Each row comes from the steps of one walk. Every step used is in the known rows, and no mark comes twice. Write the walk behind each row, first mark first.
Known rows:
gali/dobak/sagofe/boti/ribu: [  4  26 -35  24  83   8  -5  12  -6  -6  -2 -23 -48 -53  11  -2   9 -35
  26  -5   3  -7  26]
dobak/ribu/gevi/gali: [-10   8  19 -54   2 -18   9 -68   8   3   5  -1 -17  78   7 -18 -83  -7
 -30  34  -1  56 -54]
gevi/gali/dobak: [  8  99  25   7  -5  17 -10 -12 -15  -5 -12 -10 -17  -3   4   5  33 -16
 -16  20   4  50   0]
gali/dobak: [ 14  65 -10  22   0  14   0   3 -15 -14  -2 -17 -24 -30   3  -2  42   4
   9  -5   6 -11   8]
gali/dobak/ribu/gevi/sagofe: [  5  26 -13 -42  14   1  21 -69 -23 -19   4 -31 -37  26   7 -19 -49  21
 -45  18  21  26 -18]
gali/sagofe/dobak: [  6 -29 -20  16  31  49  -2   2 -18 -21  -4  -5 -47 -44   9  -3  -4   9
  31  -2  14 -12  40]
ribu/gali: [-20  -4  22   7  -4 -40  -7   5   1  19  -1  -6 -13  38  -3  -4 -15   0
 -22  13  15  10 -22]
gevi/gali/sagofe/boti: [ -7   8  13  12  47  50 -14 -18 -24  -4 -15   2   4 -15   8  10 -35 -25
  -6  13  -2  50  29]
gali/gevi/boti: [  0  43  35  42   5   3  -5   9   2 -16  25  14  -6 -36   7  10 -36  20
  28 -35   5 -20   0]
gevi/sagofe/dobak: [  9 -18  11  11  36   4   1  -7   0   2  -8   5 -19 -38   5   4  -1   9
 -26  11  15  35  41]
boti/sagofe/gali/ribu: [ 40 -37  -3 -52  14 -47  -5  57  16   7  -9 -48 -51  33   2 -10 -57  23
 -15 -27 -32   3  11]
gevi/sagofe/gali/dobak: [ 25  49  -3 -11   0 -28  -3  -3 -22  -3  -9 -28 -30   0   0   3  14  13
 -26   9 -28  40  37]
boti/gali/ribu/gevi/sagofe: [   2    1   25  -48    4    1   17   -5   -6   12    9  -40   -6   61
   -3  -25 -108  -36  -83   -1   17   37  -25]
gali/ribu/gevi/sagofe: [   6  -37   17  -38   10   -5   18  -32   -7   -5    4  -37    1   37
   -1  -16 -107   12  -62   -8   31   26  -19]
dobak/sagofe: [ -4 -17   5 -32  33  -5  -1  44  -5   0  -4  -6 -26   4  -6   0  -7  -8
   3   0   9  12  38]
sagofe/boti/ribu/gevi: [-22 -26 -32  46  50 -18  13 -59  14  -1  31   3   8  13  12 -25 -73 -32
  -6  16   5 -13 -35]
dobak/ribu/gali: [ -9 -22  10 -48  -1 -44  -8 -21   7  23 -13 -13 -37  49   5  -1 -42  10
  -9   5   2   7 -54]
sagofe/dobak/ribu/gali/gevi: [  6   1   6   9  21 -45  -9   7  29   2  26  18 -63  19  16 -30 -53  19
  17 -18  10 -22 -41]
ribu/gali/gevi/sagofe/dobak: [ -8   9  35  42  29 -37  -9  16   6   0  23  24 -31  10   3 -29 -46  14
 -40  -1  31  23  16]
sagofe/gali/ribu: [ 39 -26  -2 -40 -14 -37  -4  25  15  16 -12 -40 -26  19   5   2 -46  11
  15 -34 -40  -7 -22]
gali/gevi: [  4  30   2  24  -4   1  -3  17   5 -21  35  23   1   7   1 -30 -30   7
   5 -24   2 -24  -5]
ribu/gevi/gali: [-24  30  31  -1  -4 -16   6 -42   2  -1  17   9   8  66   0 -19 -56 -19
 -45  39  13  60 -21]
gevi/boti/sagofe/dobak/ribu: [ 19 -25  15 -15  63 -10  -3   6  23   0 -19 -16 -85 -61  23  29 -24  42
  22 -12   7   3  21]
gevi/boti/gali/dobak/ribu: [ 18  97  18 -22   7  21  -2  -6 -11  12 -18 -40 -60 -41  17  31   7 -21
  21 -15 -17   1 -29]
sagofe/gali: [ 14  -5  -8 -11 -12 -47  -5  12   6  11   0  -8 -13  26   1   0  -8   5
  14   6 -43   9   8]
dobak/sagofe/boti/ribu/gali: [-31 -41  -2   8  79 -49 -14  20   9  27  -3  -8 -35  14   5  -4 -47 -43
  -2  13  11  13  -1]

Write each row's walk:
[ 22 -39 -19 -32  55 -13   2  13  24  -3  -8  -8 -79 -15  15 -11 -20  26
  -1  -1   1  -3  18] => boti/sagofe/dobak/ribu
[-38 -27  23  -7  19   7 -16 -44 -38   8 -12 -35 -49   3  11  24 -64  -5
  21   3  19  10 -33] => gevi/boti/ribu/gali/sagofe
[ 21 -38  -2 -42  40   0   0 -34   7   7 -20  -5 -43 -25  13   6 -29  19
 -14   3   4  35   8] => gevi/sagofe/dobak/ribu
[  0  34   0  38  39   6  -2  30  13  23   3   5  13 -16   6  -1  -5 -58
 -14   2 -19   2   9] => sagofe/boti/gali
[-24 -21 -24   2   6 -20  15 -65   1  -7  33  -9 -10  52   5 -34 -69 -21
 -11  23   8  -4 -48] => boti/ribu/gevi
[  2 -29   3 -14  23 -43  -8 -11  24  25 -11  -5 -65   9  15  -2 -24  12
  10   4   6  -2 -36] => sagofe/dobak/ribu/gali
[  6  86   2 -19  29  16  -1  74 -16   3  -2 -28 -58  -4  -4 -12  34 -51
  -6   4   0  13  39] => boti/gali/dobak/sagofe
[ -14  -21   -6  -27   50   30    6  -73  -15  -11   -2   -6  -16   37
   14  -12 -107  -10  -15   24    5   43  -19] => dobak/ribu/gevi/gali/sagofe/boti
[ 26  61 -19  11 -12 -30  -4  15  -9  -6   1 -24 -37  -3   3   0  35   5
  22   0 -38  -4  12] => sagofe/gali/dobak
[-28 -48 -47  28  58  27  13 -66 -23 -21  24 -13 -11  12  11 -28 -94 -27
   5  15  15 -18 -14] => gali/sagofe/boti/ribu/gevi
[ -6  23  18  16  50   8   1  14  -4  22  -6   3  20 -12   2   3 -27 -53
 -61  11 -11  47  33] => gevi/sagofe/boti/gali
[-14 -36 -16 -31   8 -64  12 -69  -8   5  20 -18 -16  82   1 -29 -94 -13
 -46  40 -24  47 -18] => boti/ribu/gevi/sagofe/gali
[ 39  39 -34 -42  -8 -34  -2 -13  -2   2 -12 -34 -61   9  13   1   7  18
  34  -8 -49  -7 -22] => sagofe/gali/dobak/ribu
[-22  17  42   7   4 -37  -9   7 -11   0  24  14  -3  52  -6 -29 -64  11
 -60  -1  26  31  -3] => ribu/gali/gevi/sagofe
[ 24  77 -23   5  42  17  -1   6   5  13 -10 -20 -36 -35  18  -1   9 -45
   7 -12 -25 -13 -18] => sagofe/boti/gali/dobak/ribu
[  9 -27   2 -16  -3  -7  17 -17   9  -7  16 -34  -9  33   4 -21 -85   7
 -15 -21  22 -20 -43] => gali/ribu/gevi
[ 18 -44  11  -4  34  -4  16 -24   7  -4   6 -27 -28  -4   7 -18 -87  16
 -42 -10  37  19   0] => gali/ribu/gevi/sagofe/dobak
[-16   1  11  15  29  34   6 -40 -16 -22  13   4 -37  23   7 -21 -59  -8
 -12  40  26  48  17] => ribu/gevi/gali/sagofe/dobak
[ -8  61  10  28  -4 -24 -10   8 -15   5  -1 -21 -36  10   1  -5  29   3
 -13  10  20   1 -15] => ribu/gali/dobak
[ -9  17  -6 -28   3  52   1  19 -33  -3  -3 -16 -23  21  -3 -16 -24 -41
 -11   4  -8   6  15] => boti/gali/sagofe
[-14 -31   3  23  29   8 -11   8 -17  -2  -7 -10 -58  -4   5  -7 -19   8
  11   9  29   0  17] => ribu/gali/sagofe/dobak
[-18  29  24  29  -7 -41  -9  21   6  -1  34  18 -10  49  -2 -33 -45   6
 -15 -10  15 -11 -25] => ribu/gali/gevi
[ -2  34  34  29  32  -7  -5  41   3 -24  29   6 -32 -21   4  -2 -45  35
  -3 -29  16 -10  32] => gali/gevi/boti/sagofe
[  4 -20  10  11  37 -17  15 -56  20   0   7  -7 -56 -33  23  20 -60  29
  35  -3  14 -11 -26] => sagofe/dobak/ribu/gevi/boti
[ 24 -28 -18 -20  29  -4   1 -17  23   4 -10  -1 -52 -30  20   1 -10  13
  33  -9  -7 -10 -15] => sagofe/dobak/ribu
[ 23   3  15  10  59 -10  -3  22  28 -18  19   8 -84 -50  21  -2 -53  46
  25 -36   6 -20  17] => gali/gevi/boti/sagofe/dobak/ribu
[  23  -43   -8  -37   12  -63   12   28   17   -4   17  -46  -51   74
    0  -34 -102   26  -36  -10  -15   -4   -3] => boti/sagofe/gali/ribu/gevi
[  0  19  17   1   8   2   0   1 -11 -19  25  17  11  13  -2 -26 -49  12
 -40 -13  12  22  19] => gali/gevi/sagofe
[-17  -9  -5   0  53  47 -15 -52 -23   0 -13  -5  -9  -5  13   2 -58 -49
   2  19  -8  49  -6] => gevi/gali/sagofe/boti/ribu
[-10 -38 -25   1  84  -7  -6  12   7   8   0  -6 -22 -27   8  -1 -33 -43
  18  -1  -2   3  18] => dobak/sagofe/boti/ribu
[ 22  33 -38 -30  -7 -52  14 -39   0  -9  15 -33 -61  48  13 -22 -36  22
  12   9 -32 -11 -36] => sagofe/gali/dobak/ribu/gevi
[ -6  -1  -8  35  57   0  -5 -30   0 -10  30  18  15 -15  14 -28 -77 -22
 -28 -15   0  11  -1] => gali/gevi/sagofe/boti/ribu
[ -8 -25   7  27  37 -13  18 -36   0 -10  19   7 -17   4   5 -19 -47   9
 -45  28  32  32  28] => ribu/gevi/sagofe/dobak
